Every row comes from one small tree of marks. The marks that hang from a mark follow it in brackets, in the order of their numbers. Every link used is in the known rows. Which tree was each row made from?
Known rows:
z_576{z_163 z_818{z_220}}: [-19.7   2.0  -3.7   7.9 -27.8  34.7 -29.6  14.7  29.3  -4.7  21.5 -22.8
   2.5   4.4  -9.6  -8.4   5.7  -1.3 -15.2   2.5 -19.8]
z_576{z_818}: [  7.6   8.7  -0.2   7.0 -13.5  11.2 -20.8   5.7  17.3 -10.1  23.1 -10.0
  15.5  13.6  -4.2   1.7   2.4   0.3  -6.4   3.5  -5.5]
z_991{z_818{z_576}}: [-24.8  14.1 -16.6  -3.8  -8.7 -22.7  40.5  16.6   3.9  -4.2 -15.6  25.4
 -11.4  14.3   1.1   9.3   4.4 -15.8  -5.0  -9.0  -1.7]
z_942{z_818{z_670}}: [ -1.6   6.0 -11.4   8.8  -0.5 -19.5 -25.3   7.9  -9.9   8.5   0.2 -11.9
  -6.3 -18.6   0.6  15.8  -3.7 -13.9   4.5   8.9  -3.7]
z_942{z_818{z_28 z_670}}: [ -6.3   5.7 -22.2  11.1   5.3 -19.5 -31.1  11.1 -25.5   7.8   6.0 -20.5
  -0.9 -18.8  -4.4  14.9  -8.1  -7.7   3.9  22.7   7.7]
z_821{z_818{z_28 z_241}}: [ -2.5  -8.8 -24.1   6.0   6.6  -0.6 -22.1  33.5  -7.4  -7.9   6.1 -37.5
  17.5   6.3 -19.9  26.5 -11.1  16.7   3.4   3.6  33.8]
z_250{z_818{z_28 z_670}}: [ -9.0  16.0 -13.9 -17.3   4.3 -15.2 -31.0  21.7 -16.1  19.8   5.7 -24.3
   7.1   6.5 -21.1  19.2  -4.1  14.6  13.9  -1.9  25.9]
z_821{z_818}: [ -0.5  -9.4  -5.8   8.4  11.3   5.0   7.4  18.4   4.8  -6.1  -1.6 -19.7
   4.5   5.3 -15.0  18.2  -0.4   9.3   3.0 -12.9  12.5]
z_241{z_818{z_220 z_576}}: [-34.5  17.7   0.1  -5.8 -19.7  -2.9  27.4  29.0  -3.5   9.1  -1.6  -3.7
 -33.5   3.4  -8.4  21.6   1.7  -2.1  -9.6 -12.0   1.9]
z_576{z_163 z_818{z_28 z_241 z_670}}: [-17.9  15.2 -39.6  -8.1 -35.7   3.1 -74.0  27.6  21.2  -2.6  23.0 -39.1
  18.2   8.6  -2.6  16.2  -1.5   1.9  -4.1  16.9   5.2]
z_163{z_964}: [-10.7 -13.9  -2.3  -7.3  -0.5  10.0   3.0   1.3  -3.4  -1.0 -11.5  -8.6
 -17.6  -7.7   5.7 -23.0   5.0  -8.6  -9.5  -3.9  -7.4]
z_220{z_818{z_241 z_576}}: [ 13.0  -3.0 -34.2 -10.6 -23.8  -9.6 -16.2  24.7  17.9   2.0   3.7 -11.3
  19.2  16.3 -22.7  16.9  -8.2  -3.1  -3.2 -10.9  18.9]
z_818{z_28 z_220 z_241 z_670}: [-19.9   0.5 -17.9   5.1  -6.4 -19.8 -56.1  41.8 -37.6  28.2  13.6 -37.8
  -8.7 -25.0 -27.6  24.0 -19.8  -1.2  11.1  20.0  30.3]
z_576{z_163{z_964} z_818{z_241 z_670}}: [-20.9   5.7 -30.3 -15.6 -41.6  10.1 -66.1  25.6  34.8  -2.2   9.3 -36.2
   1.0   3.8   6.3   0.9   6.3 -10.2  -9.7   0.7 -11.5]
z_991{z_818}: [-14.2  10.6  -7.3   5.0   9.8 -10.4  38.1   8.0   6.4 -12.7 -16.8  15.2
 -14.8   7.8   0.6   4.3   3.7 -13.3   4.6  -4.0  -3.0]
z_821{z_818{z_241 z_576 z_670}}: [-12.5   1.3 -29.0  -9.2 -19.0 -30.6 -26.4  45.2   0.8  14.0  -0.5 -21.3
   7.7   5.0 -15.5  44.8  -6.1   1.8   3.7 -17.5  25.7]
z_818{z_576{z_163}}: [-28.8   5.1 -23.2 -18.8 -37.6  -6.9  -5.4  13.0  10.9   9.3  -3.0   9.6
   4.6  10.9   5.6   2.7   5.7  -3.3 -18.6  -7.5  -6.8]
z_220{z_818}: [ 21.4  -7.2 -17.9   3.0   5.5   8.1   6.1   4.6  16.7  -4.7   1.9 -13.1
   7.9   8.5 -23.5   3.2  -2.6  -1.5   5.2  -8.3   7.2]
z_241{z_818}: [-16.0  20.4  -2.9  -6.7  -2.8   0.2  22.8  11.8   7.8  -8.1  -6.2  -9.3
 -27.0   7.9   4.3  20.8   4.5   2.3   1.6  -7.2   1.8]
z_220{z_818{z_241 z_670}}: [ 19.6  -0.3 -31.6  -5.8  -7.0 -14.7 -30.1  22.3  15.3   6.8   1.7 -25.0
   6.9   2.4 -24.2  24.4  -8.9  -6.5  16.0  -7.9  18.8]
z_220{z_818{z_28}}: [ 16.9  -7.9 -29.0   5.0  10.8   8.3   0.1   7.2   1.1  -5.5   7.5 -21.0
  12.6   8.6 -28.6   2.3  -6.9   4.6   4.5   5.8  18.7]
z_818{z_28 z_241}: [ -3.0   1.1 -26.4  -3.4  -7.1  -7.8 -43.2  20.8 -17.9  -2.8  10.4 -25.9
  18.3   1.9  -7.0  11.6 -15.3  10.6   0.5  22.9  30.7]

Write each row's tree:
[-17.5  15.2 -32.9 -24.9 -43.5 -49.9 -48.3  37.9  -6.0  28.6   0.4  -2.5
   4.8   0.1  -1.0  37.8  -8.2 -10.5   1.2  -6.5  18.6]
z_818{z_241 z_576 z_670}
[-38.5  23.5  -6.3  -9.3 -21.2 -20.9  15.9  34.8  -8.5  21.9  -3.2  -6.9
 -41.4  -4.5  -9.7  34.5   1.9  -8.1  -0.6 -13.9   3.0]
z_241{z_818{z_220 z_576 z_670}}
[-25.3   6.3 -34.4 -25.5 -52.8 -15.1 -39.5  29.7  15.6   8.0  -0.9  -3.8
  14.6  12.3   6.0  15.4  -3.6  -1.4 -17.4  -4.3   7.8]
z_818{z_241 z_576{z_163}}
[ -6.1   9.1 -12.7  10.5 -18.2  -2.6 -60.0  34.6  -8.9   9.8  32.8 -36.4
   9.3  -4.3 -23.3  18.6 -11.3  -0.5   1.0  17.8  15.5]
z_576{z_818{z_28 z_220 z_241 z_670}}
[ -8.5   8.0  -5.4  15.5  -7.5   3.4 -35.8  22.9 -12.4  10.9  31.4 -26.8
   1.9  -5.4 -23.3   9.5  -5.1  -2.0   0.2  15.4   5.5]
z_576{z_818{z_28 z_220 z_670}}
[-14.1  -0.7 -10.3  20.6   6.6 -10.2 -28.6  19.3 -34.8  16.4  10.3 -25.4
 -11.7 -29.8 -17.4  11.0 -11.0 -10.0   1.4  22.3   5.6]
z_942{z_818{z_28 z_220 z_670}}
[ -9.5  -8.6  -7.9   9.9   1.0  -9.9 -26.3  44.7  -6.3  14.5   2.5 -36.7
  -7.0 -12.1 -29.3  36.0  -9.9   2.2  11.3 -12.5  22.5]
z_821{z_818{z_220 z_241 z_670}}
[-24.1   4.7 -13.4  12.4   6.9  -7.1  10.9  30.6 -15.1  -6.0  -4.9  -8.3
 -13.8  -2.1 -17.1   8.5 -10.0  -8.5   3.2  11.7  16.6]
z_991{z_818{z_28 z_220 z_241}}
[  0.6   6.8 -18.8   4.0 -11.3 -25.3 -49.2  20.1  -6.7   7.3   2.2 -21.2
   0.9 -17.2   1.0  24.8 -10.0 -12.7   5.4  11.2   6.4]
z_942{z_818{z_241 z_670}}
[-39.9  19.1 -20.1 -22.2 -29.6  -1.2  20.3  21.7  14.8  -1.6 -12.6  -5.6
 -29.3  12.7  10.1  14.8   9.8  -2.4 -14.7 -13.6  -5.2]
z_241{z_818{z_576{z_163{z_964}}}}
[ -7.5   2.1 -51.2 -12.3 -17.0 -13.5 -15.4  22.5   4.6  13.7   4.0 -17.4
   8.1   8.3 -25.6  16.8  -3.1  -3.6   0.9  -1.4  15.7]
z_220{z_818{z_28 z_576{z_163} z_670}}
[ -6.5  -3.1 -30.6   2.2   5.2 -18.3 -34.6  39.7 -12.7   4.9   4.5 -40.8
   9.0  -1.2 -20.9  39.0 -11.1  10.6  13.1   1.5  35.9]
z_821{z_818{z_28 z_241 z_670}}
[-46.6   6.1 -48.8 -24.9 -32.0 -26.1 -29.2  26.9 -19.7  26.1  -2.9 -11.2
  -7.8  -4.3  -0.8   8.3   1.7  -6.9 -10.9   7.7   8.2]
z_818{z_28 z_576{z_163{z_964}} z_670}
[-16.4  -9.8 -11.1  16.4  17.0  -3.5  -7.4  36.0 -25.0  14.8   6.6 -36.5
  -8.9 -13.6 -34.4  26.2  -8.2   7.2  10.1  -0.9  23.8]
z_821{z_818{z_28 z_220 z_670}}
[ -0.1  -7.4 -42.6 -17.3 -32.3   1.1 -20.8  25.7  27.1   0.3  -2.8 -18.1
  11.5  14.5 -16.9   5.9  -3.5  -5.8 -10.0 -12.6  10.1]
z_220{z_818{z_241 z_576{z_163{z_964}}}}
[-14.0  -8.3  -9.0  10.6  -4.2   4.9 -39.2  32.4 -30.6   9.9  15.8 -33.7
   2.5 -13.9 -25.8   5.7 -19.7   7.6  -2.4  22.7  27.8]
z_818{z_28 z_220 z_241}
[-32.4  20.0  -7.7   1.7   3.6  -8.0   8.0  29.2 -21.7  12.8   2.4 -26.4
 -40.2 -10.8 -15.3  28.9  -3.1   0.3   8.6   4.9  13.3]
z_241{z_818{z_28 z_220 z_670}}
[-31.9   5.8 -49.9 -22.2 -45.1 -14.5 -47.7  34.1  -6.5   7.0   7.2 -16.3
  22.1  12.5  -1.3  14.3  -9.8   7.3 -18.2  15.4  23.8]
z_818{z_28 z_241 z_576{z_163}}
[-20.2  -5.2 -17.1   0.6 -17.3 -21.2 -23.8  53.7  -8.7  22.9   3.0 -26.3
  -3.0  -5.7 -28.6  40.9  -9.6   0.0   1.9 -17.6  23.8]
z_821{z_818{z_220 z_241 z_576 z_670}}
[-27.5  -6.3 -20.3   7.5  -1.4 -15.7  -5.6  44.3 -27.5  23.0   7.3 -25.6
  -4.8  -7.1 -34.1  31.2  -7.4   4.8   0.0  -6.4  24.9]
z_821{z_818{z_28 z_220 z_576 z_670}}
[-35.5   4.4 -39.0 -15.8 -29.5  -6.3 -13.6  17.6 -11.0   8.1   4.8  -2.5
  11.7  10.4  -1.8   1.7  -0.7   5.8 -19.7  12.0   9.7]
z_818{z_28 z_576{z_163}}
[-29.2  -3.4 -22.1  -2.2 -31.0 -12.2 -36.4  44.6 -34.2  21.9  16.7 -18.4
   8.0  -5.0 -25.3  12.8 -19.1   4.0 -16.3  15.6  30.1]
z_818{z_28 z_220 z_241 z_576}
[ -5.5 -15.1  -1.6  13.5   2.6   7.8 -13.6  38.5  -0.7   1.7   4.4 -33.9
   0.7  -4.4 -27.7  23.1 -10.2   8.5   2.1 -10.7  20.7]
z_821{z_818{z_220 z_241}}
[-24.0  -1.6 -28.0  -4.4 -24.1  33.1 -36.4  10.3  20.4 -15.0  15.2 -32.4
   6.5  10.0   2.0 -21.2   8.1   0.9 -20.9  13.9 -11.7]
z_576{z_163{z_964} z_818{z_28}}
[-12.6  21.0 -19.8 -32.9 -30.6 -33.0 -46.7  39.0   0.5  28.1   2.3 -14.5
  13.4  14.4 -15.4  33.8  -5.3   7.1   5.9 -18.7  25.8]
z_250{z_818{z_241 z_576 z_670}}
[  6.3   2.3 -33.5 -10.1 -14.9 -20.9  -3.4  19.0   9.5  16.3   0.7  -4.8
   3.7   7.2 -24.3  20.6  -2.2 -10.4   5.0 -14.7  10.3]
z_220{z_818{z_576 z_670}}
[-33.0   7.4 -12.4 -17.1 -19.4   6.4 -19.4  32.2 -12.3  23.0   9.6 -19.8
   7.3  10.6 -29.3   4.4  -3.5  16.0 -10.2  -5.9  17.8]
z_250{z_818{z_28 z_220 z_576{z_163}}}
